Every row comes from one small tree of marks. The marks that hang from a mark follow it in brackets, in the order of their numbers. Every link used is in the known rows. Which tree was each row made from?
(in the rows, 128 means zero)
Known rows:
K_666[K_917[K_705[K_132]]]: [137 151  62 141 121 128 122 113 133 128 140 131 155 118 149 128 115 139
 128 137 116  93 200]
K_917[K_666]: [115  68 151 160 153 163 131 113 134  67 128 159 202 133 114  99 121 126
 126 152 140 109 211]
K_705[K_132 K_917[K_666[K_923[K_795]]]]: [142 182 140 111  81 113 137 118 161 124 161  91 130 124 110 124 102 121
 131 121 117 145 153]
K_795[K_666 K_968]: [113  86 195 132 170 139 117 131 104  95 103 181 117 139 129  85 105 154
 114 151 141  95 149]
K_666[K_795[K_968] K_917 K_923]: [111  46  89 176 152  94 113 115  91 159 163 155  84 107 102 185 108 123
 121 112  96  90 128]
K_795[K_666]: [121  87 154 149 156 155 114 119 105  60 113 175 162 133 134  92 129 145
 121 154 142  94 190]
K_917[K_795 K_923]: [136  85 119 127 130 142 127 136 154 116 120 114 120 123 134 130 132 111
 146 108 122 143 139]
K_666[K_795[K_968] K_917[K_705] K_923]: [113  81  42 162 135  91 119 116  87 185 158 147 101  89 114 202 115 134
 125 102 109  96  96]
K_666[K_917[K_795]]: [124  55  80 170 158 131 122 121 130  95 126 131 138 136 125 148 124 111
 131 133 111 127 160]
K_705[K_917[K_666[K_923[K_795]]]]: [129 106 112 124 116 118 132 116 144 112 142 105 144 120 101 137 120 111
 133 120 121 146 132]
K_705[K_917]: [131  74 106 123 172 126 114 105 128  78 110 134 119 122 130  95 147 113
 120 142 110 107 199]
K_923[K_666]: [136  81 151 159 159 171 125 121 114  34 106 150 177 120 114 102 106 142
 127 155 121  85 201]
K_132[K_705]: [120  72  80 142 173 125 111 117  91  83 108 168 193  95 147 128  95 145
 116 150 129  83 230]
K_705[K_132 K_917[K_795[K_666 K_968] K_923]]: [134 205 209  73  98 109 134 147 139 168 127 101  23 159 136  98 145 122
 126 118 125 165  69]
K_923[K_795[K_666 K_968] K_917[K_705[K_132]]]: [155 244 178  93 116 126 125 148 164 118  94 109 107 142 149  98 107 156
 118 134 156 148  44]
K_917[K_705 K_795 K_923]: [138 121  74 115 111 141 134 135 150 139 114 106 137 107 146 147 137 119
 151  99 136 150 107]
K_666[K_795 K_917]: [117  55  61 202 164 136 115 106 105  66 143 150 133 120 105 163 148 118
 120 137 112  88 178]
K_795[K_666[K_917[K_705[K_132]] K_923]]: [130 170  86 132  80 108 118 118  89 180 170 148 155 117 152 146 118 147
 129 129 119 103 160]
K_795[K_666[K_917[K_705 K_923]]]: [122 115  76 136 116 141 124 130  92 150 130 140 151 132 147 142 178 131
 141 127 130 123 116]

Write each row's tree:
[151 224 175 104 112 135 142 143 196 127 108  92 146 142 129 109 100 136
 123 132 154 160  65] -> K_923[K_795[K_968] K_917[K_666 K_705[K_132]]]
[134 120 122 133 143 155 130 116 153 102 113 129 219 130 137 111 168 110
 124 144 150 142 135] -> K_923[K_917[K_666 K_705]]
[108 100  99 127 158 121 129 107  94  92 123 145 198 120 126 121 145 120
 110 160 133 122 202] -> K_132[K_705[K_917[K_666]]]
[127  67  25 145 129 106 114 110  96 171 150 143 165  94 141 170 119 126
 137 114 102  96 166] -> K_666[K_917[K_705] K_923]
[113  82 163 134 150 127 120 142  93 164 125 151  89 156 130 121 150 131
 128 132 117 117 107] -> K_795[K_666[K_917[K_923]] K_968]
[126 101 206 130 161 135 136 138 172 116 111 122 143 158 115 109 135  99
 119 137 142 174  77] -> K_923[K_917[K_666 K_795[K_968]]]
[116 109 122 146 121 145 139 112 126  97 151 112 118 131  92 140 206  93
 129 122 129 144 132] -> K_705[K_917[K_666[K_795] K_923]]
[107 129 141  91 132 101 145 141 115 176 120 108 112 133 123 147 144 108
 123 123 133 179  80] -> K_132[K_705[K_917[K_666 K_795[K_968] K_923]]]
[147 217 122 111  64 158 151 139 181 124 133  86 168 122 128 128 110 141
 150 112 153 150 119] -> K_917[K_666 K_705[K_132] K_923[K_795]]
[144 220 197  74 101 117 131 149 150 139 114  90  26 153 128  92 125 141
 128 121 128 151  69] -> K_705[K_132 K_917[K_923[K_795[K_666 K_968]]]]
[129 206 171  94  75 135 157 149 171 189 138 100 120 134 130 129 106 132
 143 107 150 166  79] -> K_917[K_666 K_705[K_132] K_795[K_968] K_923]
[141 199 183 115 106 132 139 134 121 116 140  96  37 130  97 127 147 128
 122 124 108 120 100] -> K_705[K_132 K_917[K_923[K_666[K_795[K_968]]]]]
[122  85  62 129 129  84 125 130 115 210 139 126 105 106 134 185  91 123
 136  99 108 135  78] -> K_666[K_917[K_705 K_795[K_968]] K_923]
[127 192 142 106  97 119 129 144 107 200 138 130  91 144 150 123 137 150
 132 123 127 120  96] -> K_795[K_666[K_917[K_705[K_132] K_923]] K_968]
[132 120 209 122 165 127 118 143 140 111  95 138 102 158 137 100 140 118
 114 139 143 161  56] -> K_923[K_917[K_795[K_666 K_968]]]
[135 224 175  85  79 126 140 155 140 184 125 116  80 133 151 119 112 151
 137 110 151 153  60] -> K_917[K_705[K_132] K_795[K_666 K_968] K_923]
